Each row was made from one small tree. The marks that hang from a mark follow it in brackets, in alphabetical order. Every link used is in the known rows. Write each row's tree.
Known rows
lonal[zafo[zizove[lavuzi]]]: [ 1.92 -0.60 -0.63 -0.91  0.07 -2.14 -2.99 -1.45  2.56  1.81  0.47  1.18
 -1.65 -3.64  0.24  1.03  1.40 -1.78  1.96 -0.40 -0.95  1.08  0.54 -0.22
  1.76]
pefed[dozi zizove]: [ 2.76  2.70 -1.51 -0.96 -0.95 -0.23  3.30 -0.26  2.91  1.21 -0.09 -0.31
 -1.73  0.65 -1.10  2.94 -1.20 -1.39 -0.79  2.17 -1.63 -0.20  0.36 -0.38
  0.00]
pefed[dozi[lavuzi] lonal]: [ 2.14  2.14  0.71  1.15 -0.36 -1.02  3.53 -0.30  2.27  1.90 -1.06  0.75
 -3.06  0.41 -1.14  2.08  0.16 -1.14  1.21  2.43  0.08 -0.93 -1.36 -1.35
 -0.48]
zafo[lonal]: [ 1.85 -0.15 -2.18  0.00  0.78  0.41  2.63 -0.75  1.07  0.70  0.53  1.25
  0.16 -1.81 -1.09  0.48 -0.45  0.47  3.14 -0.12  0.43  0.21  0.57 -1.59
  2.83]
zafo[vuvosi zizove]: [-0.59 -2.44 -1.52 -2.73  2.26  0.39  2.43  0.41  2.90  1.70  1.08  1.06
 -0.60 -1.19  2.21  1.58 -0.56 -0.55  3.08 -1.50  2.03  0.28  0.00  0.11
 -0.05]
pefed[lonal[zafo]]: [ 2.66  1.82  1.45  1.70 -0.34 -0.87 -0.12 -0.34  1.75  0.71 -2.16  1.53
 -1.92 -1.82  0.79  1.80  0.33 -1.78  1.46  1.64 -1.00 -0.13 -1.79 -2.64
  2.31]
zizove[lavuzi]: [-0.62 -0.14  0.18  0.49  0.67 -0.87  0.05 -1.94  3.16  1.74 -0.56 -0.24
  0.24 -2.92  0.24  0.58 -0.12  0.74  1.10  0.56  0.78  1.23 -0.28 -1.23
  0.00]
zizove[lavuzi[dozi lonal[zafo] vuvosi[pefed]]]: [-0.89  1.32  3.57  3.00 -0.76 -1.56 -4.22 -2.26  2.69  2.83 -1.71 -0.62
  2.57 -4.66  1.98 -1.22 -1.43  0.90  1.15 -0.80  0.37  0.69 -1.08 -2.72
 -1.81]
dozi[lavuzi]: [ 0.92 -0.30 -0.59  0.63  1.38  1.78  1.31 -1.11  2.24  2.53  0.40  0.07
 -1.68 -0.93  0.25  0.27  0.09 -1.34  2.86  0.24  0.86  2.22 -0.42 -0.13
 -1.60]
pefed[lonal zizove[lavuzi[dozi]]]: [ 0.35  3.14  1.48  2.02 -0.31  0.16  2.31 -1.87  2.80  0.63 -2.68  1.04
 -0.21 -2.64  3.90  2.40 -1.70 -2.62  0.80  1.16  0.39 -0.86 -1.68 -3.57
 -0.04]
vuvosi[pefed]: [ 2.09  0.03  0.65  1.15  1.40  0.90  1.39  0.66  1.53  0.89 -0.54 -0.06
  0.43 -1.39  0.89  0.69 -1.80  1.66  2.26 -0.19 -0.32  1.67  0.15 -0.59
 -0.14]
zizove[lavuzi[dozi vuvosi]]: [-2.21  1.08  2.61  2.48  0.63 -1.06 -2.51 -1.78  2.54  3.11 -0.62 -0.86
  2.47 -4.24  0.32 -1.33 -1.27  0.47  0.16 -0.70  0.78 -1.11 -0.47 -2.33
 -1.45]
lonal[lavuzi zafo[vuvosi]]: [ 0.87 -0.71 -0.69 -2.07 -0.58 -1.78 -3.25 -1.45  3.14  1.03  0.42 -0.05
 -0.84 -0.90 -2.38  1.11  0.38 -2.09  2.15  1.08 -0.48  0.85 -1.71 -1.43
  2.30]
pefed[zizove]: [ 1.74  1.76 -1.23  0.00  0.45  1.92  2.57 -0.85  2.55  0.89 -0.61  0.34
 -0.77 -0.92  1.73  2.22 -1.47 -1.92  0.82  0.97 -0.76  1.37 -0.02 -1.04
  0.20]
zafo[dozi lonal vuvosi]: [-0.30 -2.75 -2.29 -2.17  2.23  1.83  2.65  1.01  1.34  1.31  2.27  1.38
  1.66 -0.98 -2.10  1.02  0.26  1.22  3.60 -0.35 -0.40 -1.09 -2.23 -0.62
  1.01]
zafo[dozi lonal]: [ 1.22 -1.26 -1.87 -0.68  1.86  1.11  1.90 -0.04  0.33  1.58  1.99  1.88
  0.41 -2.48 -3.40  0.67  0.39  0.78  3.21 -0.56 -1.77 -0.62 -0.54 -0.13
  1.80]
lonal[lavuzi pefed[dozi] zafo]: [ 4.72  0.26 -0.33 -2.81 -0.96 -4.62 -2.24 -1.10  2.89  2.28 -0.05 -0.69
 -3.83 -0.68 -5.32 -0.33  0.79 -2.61  1.04 -0.61 -2.28  1.16 -0.28  0.38
  2.76]
lavuzi[dozi[pefed zafo]]: [ 1.16  3.33 -0.09  2.42 -1.33 -0.37  0.64  1.39  0.80  1.88  1.13 -0.18
  2.26 -1.05 -1.62  0.57 -2.23  0.40  1.54  0.41 -0.47 -2.47 -0.84 -2.35
 -1.17]
vuvosi[pefed[dozi[lavuzi[lonal]] zizove[zafo]]]: [ 3.12  1.60 -0.02  0.50  0.31  1.29  3.57  0.11  2.20  0.63 -0.83 -0.57
 -0.69 -0.61  1.36  2.41 -1.54 -0.42  1.65  1.45 -0.46  1.55 -0.70  0.09
 -1.50]
dozi[lavuzi pefed[zizove] zafo[lonal]]: [ 1.29  2.45 -6.37  1.61 -0.66  5.29  6.86  0.29  1.86  1.12  3.11  1.15
  1.25  0.74  0.70  2.85 -0.21 -1.12  5.11  2.46 -0.18  0.68 -0.83 -1.62
 -1.43]
pefed[dozi[lavuzi] zizove[zafo]]: [ 2.81  2.41 -1.46 -0.73 -0.02  0.84  4.10 -0.44  2.67  1.01 -0.08 -0.70
 -2.16 -0.09 -0.75  3.19 -0.16 -3.06 -0.04  2.76 -0.75 -0.17 -0.97  0.40
 -0.80]
vuvosi[pefed[dozi[lavuzi zafo] lonal]]: [ 2.17  1.63  0.51  1.34 -0.05  0.34  3.86  1.08  2.26  0.97 -0.53  0.67
 -0.58  0.27  0.59  1.87 -1.43  1.62  2.56  2.71 -0.37 -0.31 -1.35 -1.24
 -1.34]
zizove[zafo[vuvosi[pefed]]]: [ 1.06 -0.38  0.68 -0.33  2.11  1.04  2.58  1.44  1.77 -0.29 -1.14 -0.81
  1.15 -1.72  0.69  1.81 -0.78  0.21  1.33  1.23  1.05 -0.16 -2.68 -0.62
  0.83]
zafo[vuvosi[pefed[dozi[lavuzi] lonal]] zizove]: [ 0.36 -1.97 -0.79 -1.81  2.00  0.34  3.96  1.03  2.83  1.48  0.61  1.22
 -1.04 -0.44  3.02  2.15 -0.80 -0.16  3.80 -0.91  1.98 -0.09 -0.53 -0.01
 -1.16]
vuvosi[pefed[lonal[zafo] zizove]]: [ 3.28  1.82  0.75  1.83  0.28  1.42  1.68  0.24  1.90 -0.12 -1.98  1.02
 -0.46 -1.47  3.41  2.37 -1.50 -1.12  2.10  1.05 -1.38  1.20 -1.00 -2.03
  0.74]
pefed[dozi[zafo]]: [ 1.69  2.12 -1.15 -1.03 -1.53 -1.64  2.68  0.99  2.90  1.64  0.98 -0.03
 -0.70  0.91 -3.38  1.86 -0.85  1.91  0.14  3.79 -1.30 -1.59 -0.57 -0.58
 -0.22]

Write each row's tree
[ 1.50  0.63  1.43  1.60  1.19  0.29  2.14 -0.26  1.70  0.31 -1.64  0.79
 -0.32 -1.52  1.14  1.40 -1.97  0.55  2.92  0.39  0.20  0.88 -0.86 -1.86
  0.71] -> vuvosi[pefed[lonal[lavuzi]]]
[ 1.79 -0.49 -0.89 -0.92  1.63  0.53  3.92  1.35  1.29 -0.72 -0.23 -0.29
  1.49 -1.60 -0.59  1.87 -0.38  0.67  2.19  1.32  1.16 -1.27 -2.07 -0.92
  2.32] -> zizove[zafo[lonal vuvosi[pefed[dozi]]]]
[ 0.80  0.85 -1.32  1.24  0.83  2.37  2.12  0.00  1.21  2.13  1.17  0.58
  0.53 -1.73 -1.44  2.48 -0.02 -0.46  1.67 -0.30 -2.46  1.11 -1.29  0.00
 -1.26] -> zafo[dozi[pefed[zizove[lavuzi[lonal]]]]]
[ 0.27  0.27 -3.46 -0.42  0.09  2.44  3.82 -0.54  2.58  1.60  2.14  1.47
  0.19 -0.34 -0.02  0.66 -0.16  0.68  4.88  2.88  0.82  0.36 -1.22 -1.21
 -0.95] -> dozi[lavuzi zafo[lonal]]
[ 1.29  0.81 -0.44  2.04  1.50  1.93  2.35  1.29  0.31  1.95  0.97  1.08
 -0.07 -1.35 -2.59  2.25  0.32 -0.32  1.86 -0.21 -2.53 -0.42 -1.66 -0.38
 -0.19] -> zafo[dozi[pefed[lonal]]]
[ 0.63 -1.22  0.90 -0.80  2.84  1.53  2.03  1.93  1.21  0.36 -0.13 -0.40
  1.36 -2.16 -1.00  1.92 -0.25  0.43  1.42  0.89 -0.50 -0.80 -3.58  0.36
  0.16] -> zizove[zafo[dozi vuvosi[pefed]]]
[ 1.97  1.68  0.88  1.31  1.23  1.49  3.68 -0.37  1.78 -0.80 -2.22  0.63
 -0.18 -1.91  2.58  2.83 -2.17 -1.44  2.32  1.26 -0.11  0.56 -1.53 -1.79
  1.03] -> vuvosi[pefed[lonal[lavuzi] zizove[zafo]]]
[-1.06  0.68  2.04  2.53  1.70 -0.60 -0.37 -1.09  1.12  0.92 -0.94 -0.72
  4.04 -6.15  0.40 -0.70 -0.91  0.57  1.40 -0.43  1.35 -2.34 -1.46 -2.34
  0.83] -> zizove[lavuzi[dozi vuvosi[pefed]] zafo[lonal]]
[-0.72 -1.87  0.14 -1.29  1.92  2.58  1.82  0.91  2.79  1.51  0.54  0.22
  1.89 -0.88  1.37  1.93 -1.22  1.35  2.46  0.03 -0.85  1.13 -3.02 -0.12
 -2.49] -> zafo[dozi vuvosi[pefed[zizove[lavuzi[lonal]]]]]
[ 1.37  1.58 -1.63 -0.83 -1.10 -0.53  2.85  0.39  3.13  2.33  1.52 -0.10
 -1.42  1.19 -2.82  1.53 -0.23  0.89  1.31  3.64 -0.60 -0.70 -0.80 -0.09
 -1.81] -> pefed[dozi[lavuzi zafo]]
[ 0.78  0.24  0.75  0.64  0.12 -0.78 -4.36 -1.76  2.37  1.74  0.09 -0.07
  0.10 -2.56 -2.16 -0.08 -0.23 -1.49  1.86  0.44 -1.75  0.99 -0.54 -1.41
  1.69] -> lonal[lavuzi[vuvosi[pefed]] zafo]
[ 1.64  1.51  0.43  0.68 -0.97 -0.67  0.01 -0.89  2.72  3.29  0.08 -0.46
 -1.73 -0.23 -1.98  0.58  0.21 -0.48  0.83  1.51 -0.61  0.84 -0.52 -0.28
 -1.70] -> pefed[dozi[lavuzi[lonal[zafo] vuvosi]]]
[ 0.12  1.37 -1.16 -0.57 -0.89 -0.10  2.68 -0.35  3.35  3.28  1.39  0.55
 -1.19  0.05 -0.91  1.23 -0.50  0.74  2.08  2.41  0.03 -0.26 -0.35  0.08
 -2.74] -> pefed[dozi[lavuzi[lonal vuvosi] zafo[zizove]]]
[-0.61 -2.11 -1.94 -1.11  2.92  2.12  3.82  1.92  1.24  2.16  2.46  2.03
 -0.01 -1.25  0.18  3.03  0.53 -1.05  3.72 -2.10 -0.38 -1.05 -1.59  0.54
 -0.81] -> zafo[dozi[pefed[lonal]] vuvosi zizove]
[ 1.06  2.09 -0.81  0.35  0.85  1.58  2.45 -1.25  1.62  0.17 -0.61  0.17
  0.87 -2.84  0.65  1.82 -1.55 -2.94  1.13  0.71 -0.15 -0.92 -0.83 -1.67
  1.64] -> pefed[zizove[zafo[lonal[lavuzi[dozi vuvosi]]]]]
[ 4.08  0.82  1.20 -0.21 -1.06 -1.49 -1.03 -1.15  2.42  2.20 -2.24  0.23
 -2.28 -1.65  0.74 -0.14 -0.28 -0.78  1.98 -1.08 -0.68  3.76 -1.14 -0.80
  0.72] -> lavuzi[lonal[pefed zafo]]
[ 1.43  2.35 -4.92  1.58 -0.96  2.50  5.38  1.51  1.08  0.53  2.53  1.13
  2.32  0.14 -1.68  2.33 -0.66  1.74  3.76  2.22 -0.71 -0.88 -0.45 -2.14
  1.12] -> dozi[pefed zafo[lonal]]
[ 0.67  0.12 -1.45  0.72  2.29  1.68  2.55  0.14 -0.10  0.56  1.17  0.44
  1.42 -3.44 -4.14  1.76  0.62 -1.07  2.38  0.17 -1.11 -1.55 -1.75 -0.33
  2.59] -> zizove[zafo[dozi[pefed] lonal[lavuzi[vuvosi]]]]
[ 2.92  0.16 -0.35 -2.63  0.44 -3.27  1.69 -1.05  2.81  2.45 -0.18 -0.93
 -3.25 -0.09 -4.62 -0.33 -0.78 -1.17  1.21 -1.12 -0.46  0.99  0.17  0.49
  1.45] -> lonal[lavuzi pefed[dozi]]
[-1.42 -3.47 -3.52 -3.03  2.14 -0.02  3.48 -1.19  2.93  1.01  1.88  1.93
  0.86 -2.92  2.28  1.13  0.33  0.22  4.89 -1.85  3.15 -0.31  0.50 -0.92
  1.73] -> zafo[lonal vuvosi zizove[lavuzi]]
[-1.81  1.00  1.31  2.04  0.56  0.07  0.76 -0.93  3.42  2.11 -0.78 -0.18
  2.03 -2.78  1.05  0.45 -0.91  2.20  0.91  1.81  0.13 -0.42 -0.96 -2.10
 -1.21] -> zizove[lavuzi[vuvosi[pefed[dozi[zafo] lonal]]]]
[-2.20  0.57  1.71  2.01  0.24  0.16 -0.66 -2.82  3.49  2.76 -1.65 -0.26
  1.47 -3.63  1.91 -0.16 -0.79  1.29  1.07  0.28  1.11  2.05 -0.83 -2.06
 -1.37] -> zizove[lavuzi[lonal vuvosi]]
[ 3.15  2.70  3.10  0.84 -0.93 -1.67  0.31 -0.94  1.52  2.23 -2.80 -0.49
 -0.48 -2.63  1.71 -0.57 -2.87 -1.73  1.15 -2.38  0.68  0.93 -1.51 -1.67
 -1.15] -> lavuzi[dozi lonal[pefed[zizove[zafo]]]]
[ 0.87 -0.79 -0.13 -1.04  0.91  0.47  2.42  1.66  2.78  1.02  0.13 -0.79
  0.96  0.84  0.30  1.36 -1.53  1.92  1.55  0.81  0.70  0.22 -1.41 -0.78
 -0.86] -> zafo[vuvosi[pefed[dozi]]]
[ 1.64  1.27 -2.65 -1.06 -1.11 -0.38  3.68  0.18  2.73  1.93  2.01  0.48
 -1.02  0.87 -3.09  1.41 -0.07  1.06  2.26  3.41 -0.34 -1.06 -0.47 -0.43
 -0.75] -> pefed[dozi[lavuzi zafo[lonal]]]
[-0.87 -3.38 -4.01 -3.96  2.11 -0.08  3.52 -1.41  2.43  0.72  2.37  2.16
 -0.11 -1.76  0.25  1.33 -0.33 -0.92  5.59 -2.01  2.95 -0.41  0.62 -0.69
  2.74] -> zafo[lonal[lavuzi] vuvosi zizove]
[ 0.49 -0.76 -0.05 -0.51  0.87 -1.16 -3.86 -1.96  2.37  2.09  0.90  0.97
 -0.73 -3.58 -1.05  0.24  0.11 -2.33  2.95 -1.03 -1.24  0.89  0.75 -0.43
  1.80] -> lonal[lavuzi[vuvosi[pefed]] zafo[zizove]]
